Every row comes from one small tree of marks. The marks that hang from a mark follow it in brackets, in the order of their numbers. Every link used is in the known rows. Which tree was each row made from?
In the rows, 128 means zero.
Known rows:
K23(K761(K20) K812(K488 K614)): [151 126 126 123  92 174 100 129 111 153 146 148  98 144 170 147 156 152
 153 161 126 128 131 137 187 174]
K20(K812): [130 126 138 114  98 120 117 128 188  98 152 124 133 133 107 124 103 127
 105 123 119 150 111 135  82  96]
K540(K812): [130 121 118  79  87 125 115 101 161  76 146 114 158 134 132 138  84 117
 123 129 134 135 125 131  62 123]
K812(K23 K330 K540 K614 K720 K748): [153 135  96 141 203 108 122 129  59 199  83 111 116 122 143  92 135 126
 145 135 118  18 114 155 187 155]
K761(K20(K812)): [133 130 145 128 101 116 122 156 189  89 161 142 137 157 116 115 102 144
 117 121 115 148 133 139 104 111]
K23(K812): [154 143 141  98  84 137  95  99 138 106 135 123 137 129 125 151 119 130
 130 148 139 160 118 132 122 124]
K812(K488 K614 K748): [144 129 110 168 154 131 123 114  74 196 116 106 125 112 159 117 134 140
 101 124 151 114  99 105 151 157]
K761(K20): [137 147 139 124 109 114 121 152 158  97 151 133 164 152 136 122 113 146
 134 131 139 164 139 133 107 126]
K540(K761(K20 K812(K23 K748))): [114 160 146 103 168  85 139 194 137 125 129 137 144 140 162 133 122 162
 146 131 158 175 148 136 126 124]
K20(K812(K23 K330 K488 K614 K720)): [166 124 107 170 172 154 140 118 124 205 108 138 100 125 102 112 125 124
 138 158  50  80 104 144 166 137]
K748(K812(K540(K761(K330)) K614 K720)): [127 128 123 143 165 140 121 141 143 112  92 129  97 135 136  97 141 107
 105 116  90 135 142  77 143 139]
K761(K330 K812(K540 K720 K748)): [113 127 163 136  90 143 121 132 141 101 128 121 127 133 113 111 127 112
 112  84 145 148 150 103 127 107]
K748(K812(K20 K488 K540 K614 K720)): [142 111  99 173 161 162 155  86  90 159 101 136 118 128  99 101 149 117
  98 131  66  93 123  78 140 153]
K812(K330 K488 K540 K614): [169 131 107 163 135 143 117 168 105 114 123 110 126 118 101  96 154 107
 119 145  81  60 114 148 143 131]
K540(K761(K330) K812(K23)): [107 121 131  99 123 111 113 141 182  55 137 125 120 127 150 156  89 108
 142 131 127 152 152 120  89 115]
K20(K812(K330 K488 K540)): [156 108 129 155  90 144 125 170 171  77 164 130 113 126  59 111 142  96
  96 131  60  76 108 155 106  97]
K812(K20 K23(K761) K488 K614 K720): [115 117  88 140 164 157 157  61  77 228 103 139 112 111 157 138 149 143
 164 158 116 113 120 124 167 170]
K20(K812(K23(K761) K488 K720 K748)): [121 102 114 145 133 156 144  97 127 220 146 142  86 124 149 141 140 139
 120 136 111 107 101 125 151 150]
K540(K761(K20(K812(K488 K614 K748)))): [120 120 131 144 154  98 133 171 139 143 130 134  97 127 153 111 128 143
 106 116 130 135 118 124 151 144]
K540(K761): [115 145 134  88 124  91 124 147 165  94 122 113 144 112 148 134 126 123
 126 131 153 197 117 132  87 113]
K761(K330 K812(K20 K23 K720)): [104 134 153 135 118 148 146  92 150 119 118 144 144 133  95 147 109 125
 155 118 127 190 163 108 116  94]
K812(K23 K330 K540): [157 147 114 129 146 113 114 179 138  87 137 119 148 132 101 120 135 115
 143 156  94  64 129 172 113 103]
K23(K761(K20 K330) K812(K720)): [123 112 161 108  47 180  95  99 162 118 151 162  94 155 152 161 143 127
 163 132 147 178 154 130 181 154]
K540(K761(K330 K812(K20 K614 K748))): [ 80 124 153 115 137 102 125 134 130  99 104 121 116 110 136 138 128 122
 127  87 192 188 143 113 128 106]
K761(K330 K812(K20 K488)): [110 121 163 163  70 168 141 119 160  75 151 138 142 124  71 154 133 110
 119 109 126 205 152  99  95  85]
K761(K812): [133 158 148  94 101 132 127 144 162  97 136 121 171 135 115 130 113 138
 129 131 138 197 132 127  74  94]
K761(K812(K330 K488 K748)): [150 134 143 143 113 156 134 153 117 141 142 126 148 125  94 141 149 119
 119 128 135 149 111 143 120 113]
K23(K761(K20 K330 K812(K614))): [108 138 155 112  88 166 103 177 171  88 154 145 124 161 159 133 136 146
 159 118 157 180 170 131 139 122]

Write each row's tree:
[130 134 119 167 172  89 142 200 100 132 140 128 115 123 158 114 149 143
 113 135 112  82 135 121 154 149] : K812(K23 K488 K540(K761(K20)) K748)
[141 115 118 174 139 121 132 155 126 138 157 124 103 124 113 113 127 133
  86 128  85  52 112 122 126 117] : K20(K812(K23 K488 K540 K748))
[146 133 109 178 155 119 132 154  88 152 143 112 128 118 138 118 141 137
 102 138 109  61 118 115 134 136] : K812(K23 K488 K540 K748)
[133 111 116 102 119 142 125 146 168 127 146 142  98 136 107 119 143 110
 148 145  78  60 119 180 134 116] : K20(K812(K23(K761) K330 K540 K720))
[107 107 106 124 155  95 138  65  60 173  85 107 124 109 138  90 127 126
 115  95 165  64 115 122 154 153] : K812(K20 K540 K614 K720 K748)
[114  95 121 120 122 108 140  84  91 135 112 121 134 113  88 117 147  94
 126 100 156  69 109 163 141 129] : K812(K20 K330 K540 K720 K748)
[135 130 143  80  63 154  93 128 151 105 164 149 119 153 159 162 144 145
 158 152 156 157 137 157 150 149] : K23(K761(K20) K812)
[149 151 130 134 134 165 148 108 110 185 100 124 143 123 129 107 125 140
 133 139  99 175 122 100 132 138] : K761(K812(K488 K614 K720))
[132 134 129  95 121  93 115 191 161  49 129 113 136 115 106 115 151  93
 130 132 121 117 119 171 101 102] : K812(K330 K540(K761))
[121 110 121 149 105 147 166  48 113 167 118 134 144 109  97 135 134 116
 124 128 118 170 111 108 116 137] : K812(K20 K488 K720)
[113 104 121 160 115 125 148  79  90 157 138 123 141 106 113 150 140 125
  99 111 166 136 104 114 117 133] : K812(K20 K488 K748)
[130 127 109 129 184 113 139 168 141  77 124 144 128 133  84 140 156 103
 128 149  84  90 133 144 110 106] : K748(K812(K20 K23 K330 K540(K761)))
[ 91  83 149 103  55 166 102  32 116 149 134 146  83 121 139 182 152 109
 146 105 201 155 129 129 179 148] : K23(K761(K330) K812(K20 K720 K748))
[136 161 122 119 189 123 136 108  79 220  84 118 140 129 164 112 109 162
 147 131 144 128 126 116 153 145] : K761(K812(K23 K614 K720 K748))
[118 132 134 107 149  93 136 147 165 134 108 138 109 133 152  98 111 140
 133 120 117 161 128 131 140 139] : K540(K761(K20(K812(K614 K720))))
[130 114 111 110 141 124 151 115 124 145 103 135 114 129 170 108 103 126
 141 134  97 137 132 111 141 180] : K540(K761(K20) K812(K488 K614 K720))
[139 168 135 109 131 118 128 179 147  85 137 119 163 138 117 113 116 144
 135 144 101 123 149 134  86  91] : K761(K812(K23 K540))
[130 122 106 101 139 110 118 102 118 130 138 114 144 135 159 146  82 134
 128 131 150  87 122 132  94 139] : K540(K812(K23 K748))
[106 140 100 111 192  65 135 147 104 103  94 112 124 105 145 106 125 134
 143 137 126  78 138 140 127 122] : K812(K20 K23 K540(K761) K614)
[124 118 120 127 140 151 150  61 136 146 113 145 146 138  98 139 129 120
 113 125 115 170 121  95 103 131] : K748(K812(K20 K720))
[125 145 146 107 107 113 121 161 128  93 138 108 154 130 122 110 125 133
 106 107 153 125 131 128  94 103] : K761(K812(K540 K748))
[133 122 136  98  75 118 108  92 124  66 135 124 133 120  94 140 128 116
 123 131 134 106 129 141 118 114] : K23(K812(K20 K540))
[144 136 113 176 162 129 135 127  91 190 138 119 135 119 148 144 133 146
 112 145 131 115 108 111 135 142] : K812(K23 K488 K748)
[160 154 100 171 182 137 130 134  95 185 115 117 135 121 152 122 122 152
 132 166  92 110 119 112 143 144] : K812(K23 K488 K614)
[ 82 113 130 142 153  73 127 145 119  80 126 119 109 107 131 137 136 114
 119 101 166  96 145 124 130 110] : K812(K20 K23 K540(K761(K330)) K748)
[130 120  95 142 194  88 121 134  59 143 104 113 126 116 116 115 136 123
 139 127 146   4 120 172 163 130] : K812(K20 K23 K330 K540 K614 K748)
[140 108 101 135 141 142 147  68  93 195 124 125 127 125 152 140  98 128
 125 137 112  92 114 107 126 166] : K540(K812(K23 K488 K720 K748))
[124 148 177 140  78 147 116 179 190  54 160 145 152 165 110 130 111 136
 136 110 135 207 176 115 108  94] : K761(K20 K330 K812)
[107  98 113  75  90 126 146  33 138 109 119 127 152 124 113 139  83 108
 138 116 138 135 125 128  76 134] : K540(K812(K20 K720))
[130 137 153 130 132 120 144 200 137 116 139 143 134 131 121 137 154 128
 133 125 140 174 128 149 137 125] : K540(K761(K20 K812(K330 K488 K748)))
[105 134 154 130 105 141 119 117 146  81 118 127 141 130 102 133 112 123
 134 103 154 180 157 111 111  90] : K761(K330 K812(K20 K614))
[158 124 137 143  94 151 107  92  94 160 138 124 116 117 131 159 140 131
 106 137 145 137 101 115 154 147] : K23(K812(K488 K748))
[103 130 146  83  96 148 134 132 136 162 144 147 136 152 168 134 143 154
 153 117 178 177 139 141 138 148] : K23(K761(K20 K812(K720 K748)))
[107 151 146 127 173 105 115 173 130 125 104 118 113 121 165 135 121 139
 137 115 163 170 148 112 143 114] : K540(K761(K330 K812(K23 K614 K748)))
